Each row was made from one small tree. Brackets hold a mark, then the marks that hang from it, in the order of their numbers. Every link used is in the known rows. Write each row's tree.
(in the rows, 128 means zero)
Known rows:
(Q431 (Q621 (Q394 Q679 Q839))): [151  97 116 159 168 132 131 112  85 140 122 113 176  86 123 181 105  52
  96 128 151 131 162 115 155]
(Q702 Q343 (Q394 Q839)): [157 122 115 109 151 168 131 132 112  75 139 133 145 135 102 149 156 106
  89 112 147 157 139 118 146]
(Q394 Q702): [119 145 123 129 163 175 127 137 126  94  99 133 145 101 121 125 142 133
 114 142 149 148 117 118 120]
(Q394 Q679 (Q702 Q343) (Q839 Q167)): [153 142 109 152 147 194 102 127 112  86 122 129 143  94 173 168 145 102
 100 146 150 109 145 107 122]
(Q167 Q594): [159 139 121 136 130 160 145 146 101  99 105 131 161 129 149 137 118 147
  98 127 166 157 128 116 142]
(Q639 (Q431 (Q621 (Q394 Q702)))): [115  99 147 173 207 166 153 121 111 109  97 105 167  66 128 122 121  87
 104 130 146 158 145 142 105]
(Q839 Q167 (Q394 Q679 Q702)): [152 163 115 146 138 182 107 121 134  86 103 110 178  80 166 147 125 126
  77 167 153 126 120 144  96]
(Q394 Q679 Q702): [112 148 117 150 161 189 124 140 130  81 103 122 166  64 121 144 129 119
  88 157 149 130 121 100 125]
(Q343 (Q702 (Q394 Q679 (Q839 Q167)))): [126 146 155 152  78 128 102 101 136  72 157 122 135 126 138 205 162 128
  81 125 159 149 114  95 154]
(Q394 Q679): [135 137 124 141 133 169 120 126 119  99 119 141 167  93 137 152 128 100
  85 141 159 142 138 109 125]
(Q621 Q431): [132 122 115 146 154 162 104 107 139  91  87 150 151 135 134 121 132 107
 116 137 151 182 141 139 128]
(Q431 (Q621 (Q394 Q679 Q702))): [105 115 129 159 217 173 151 126  97 110  81 106 192  44 115 141  97  82
  94 141 141 123 129 124 143]
(Q394 Q679 Q702 (Q839 Q167)): [140 148 114 164 113 163  95 133 130  98 132 112 129  92 167 184 144 116
 105 150 147 123 127  85 119]
(Q431 (Q621 (Q394 (Q702 Q343) Q839))): [148  96 108 134 230 167 148 113  79 123  92 119 165  99 111 134 119  73
 122 127 147 126 156 144 150]
(Q621 (Q394 Q679 Q839)): [173 115 101 152 133 143 139  93 125 121 130 122 167  85 118 187 113  77
  70 136 159 147 149 124 147]
(Q702 (Q394 (Q839 Q167))): [145 141 138 129  84 135 113 137 130  92 149 123 112 147 149 177 170 122
  98 102 133 162 107  96 125]
(Q639 (Q431 (Q621 (Q394 Q679 Q839)))): [154  88 129 194 160 137 133 103 100 126 136 100 167  70 139 184 114  42
  85 135 160 145 189 115 121]
(Q702 Q343 (Q394 Q679 (Q839 Q167))): [153 139 125 134 121 179 112 135 117  68 147 130 147 116 156 179 156  97
  70 115 139 129 130 103 132]
(Q43 Q594): [138 134 151 103 109 165 129 132 126 108 121 150 141 103 145 171 135 136
  89 137 171 142 127 137  94]
(Q621 (Q394 (Q839 Q167)) Q431): [174 108 106 164 120 132 111  68 148 115 107 136 134 143 165 162 131  87
 102 118 144 183 140 157 136]
(Q839 Q167): [144 141 145 126  95 146 111 124 122 117 119 155 130 147 187 140 155 118
 115 111 146 155 115 129 105]
(Q839 (Q394 Q679)): [171 145 105 131 144 168 114 110 120 102 113 126 195  96 129 149 117 100
  66 160 168 140 151 152 110]
(Q343 Q702): [132 137 154 124 123 135 122  86 121 104 115 156 144 146 120 143 155 130
 114 129 180 168 136 142 146]

Which tree is each row?
[163 145 127 145  83 138 132 156 115  83 139 103 126 147 164 180 139 158
  87 104 143 159 103  87 147] -> (Q702 (Q394 (Q839 (Q167 Q594))))
[125 139 139 144 114 135 115 103 133  67 154 122 152 110  87 200 148 125
  74 139 168 155 133  94 171] -> (Q343 (Q702 (Q394 Q679 Q839)))
[162  98  78 151 219 187 132  80 139  83  79 130 168 102 103 126 116  90
  99 147 147 167 156 168 152] -> (Q621 (Q394 (Q702 Q343) Q839) Q431)
[198 153 117 133 106 153 130 125 106 106 103 120 172 145 189 140 117 152
  86 135 168 153 125 160 113] -> (Q839 (Q167 Q594) Q394)
[169 140  99 106 206 204 130 116 112  82  85 131 189 107 116 102 128 120
  92 159 161 141 145 184 111] -> (Q839 (Q394 (Q702 Q343)))
[152 155  99 136 175 189 117 123 128  83  96 108 197  67 114 141 114 122
  71 180 159 133 134 142 114] -> (Q839 (Q394 Q679 Q702))
[190 156 104 124 171 201 140 133 100  77  78 118 187 121 178 113 116 160
  85 150 164 132 127 175 114] -> (Q839 (Q167 Q594) (Q394 (Q702 Q343)))
[171 149 116 113 174 198 118 113 116  88  89 135 170 122 164 109 141 127
  97 149 154 133 130 185  92] -> (Q839 Q167 (Q394 (Q702 Q343)))
[124 118 101 156 202 178 141  88 157  79  63 126 172  90 105 112 110 113
  94 147 140 183 119 165 138] -> (Q621 (Q394 Q702) Q431)
[165 153 108 131 175 212 116 117 118  75  94 129 191  86 167 130 127 113
  74 164 155 117 139 166  97] -> (Q839 Q167 (Q394 Q679 (Q702 Q343)))
[148 109  83 166 185 158 126  82 154  94  86 116 152 101  97 147 115 101
 103 153 143 181 138 146 149] -> (Q621 (Q394 Q702 Q839) Q431)
[165 103  86 175 155 153 116  73 149  98 107 123 173  92 116 176 102  71
  75 152 153 172 162 136 155] -> (Q621 (Q394 Q679 Q839) Q431)
[171 112  93 127 194 179 156  97 117 102 104 127 162 100 101 140 129  96
  93 135 151 147 146 158 142] -> (Q621 (Q394 (Q702 Q343) Q839))
[169 167 107 158 142 187 128 140 115  75  91  96 192  81 176 153 100 159
  66 171 163 123 115 136 117] -> (Q839 (Q167 Q594) (Q394 Q679 Q702))
[139  96 126 183 192 144 143 114 108 120 121  92 142  78 118 155 124  78
 110 136 153 158 165 125 117] -> (Q639 (Q431 (Q621 (Q394 Q702 Q839))))
[161  85 134 173 158 123 137 102  99 141 132 108 144 107 133 164 126  58
 106 116 157 163 180 132 117] -> (Q639 (Q431 (Q621 (Q394 Q839))))
[103 146 159 135 129 156 131 110 134  53 130 131 173  99  93 166 145 134
  68 137 164 157 114 112 159] -> (Q343 (Q702 (Q394 Q679)))
[130 135 144 127 111 121 120 101 132  79 147 129 127 147  84 179 162 138
 100 124 167 175 123 111 166] -> (Q343 (Q702 (Q394 Q839)))
[157 147 121 165  84 154 126 161 116  68 144  96 149 111 164 201 126 144
  62 121 145 137 111  69 151] -> (Q702 (Q394 Q679 (Q839 (Q167 Q594))))
[158 152 104 180 113 169 117 156 114  90 120  96 144  91 179 191 121 149
  92 153 160 118 122  75 142] -> (Q394 Q679 Q702 (Q839 (Q167 Q594)))
[132 110  91 162 237 223 142  86 143  56  59 136 210  51 113 115  97  86
  68 161 145 154 147 168 144] -> (Q621 (Q394 Q679 (Q702 Q343)) Q431)
[133 140 159 133  78 115 107 100 135  83 154 132 111 162 134 185 176 144
 104 108 157 170 110 114 149] -> (Q343 (Q702 (Q394 (Q839 Q167))))
[132  97 148 185 177 159 148 108 105 115 116 113 188  55 145 151 110  53
  73 127 156 149 168 132 110] -> (Q639 (Q431 (Q621 (Q394 Q679))))
[169  99  87 156 154 136 124  69 144 111 103 133 152 128 114 151 116  82
  98 134 149 191 153 157 150] -> (Q621 (Q394 Q839) Q431)
[152 128 111 130 156 182 125 134 112  63 142 128 168 100 106 171 144  93
  65 129 147 137 145  99 144] -> (Q702 Q343 (Q394 Q679 Q839))
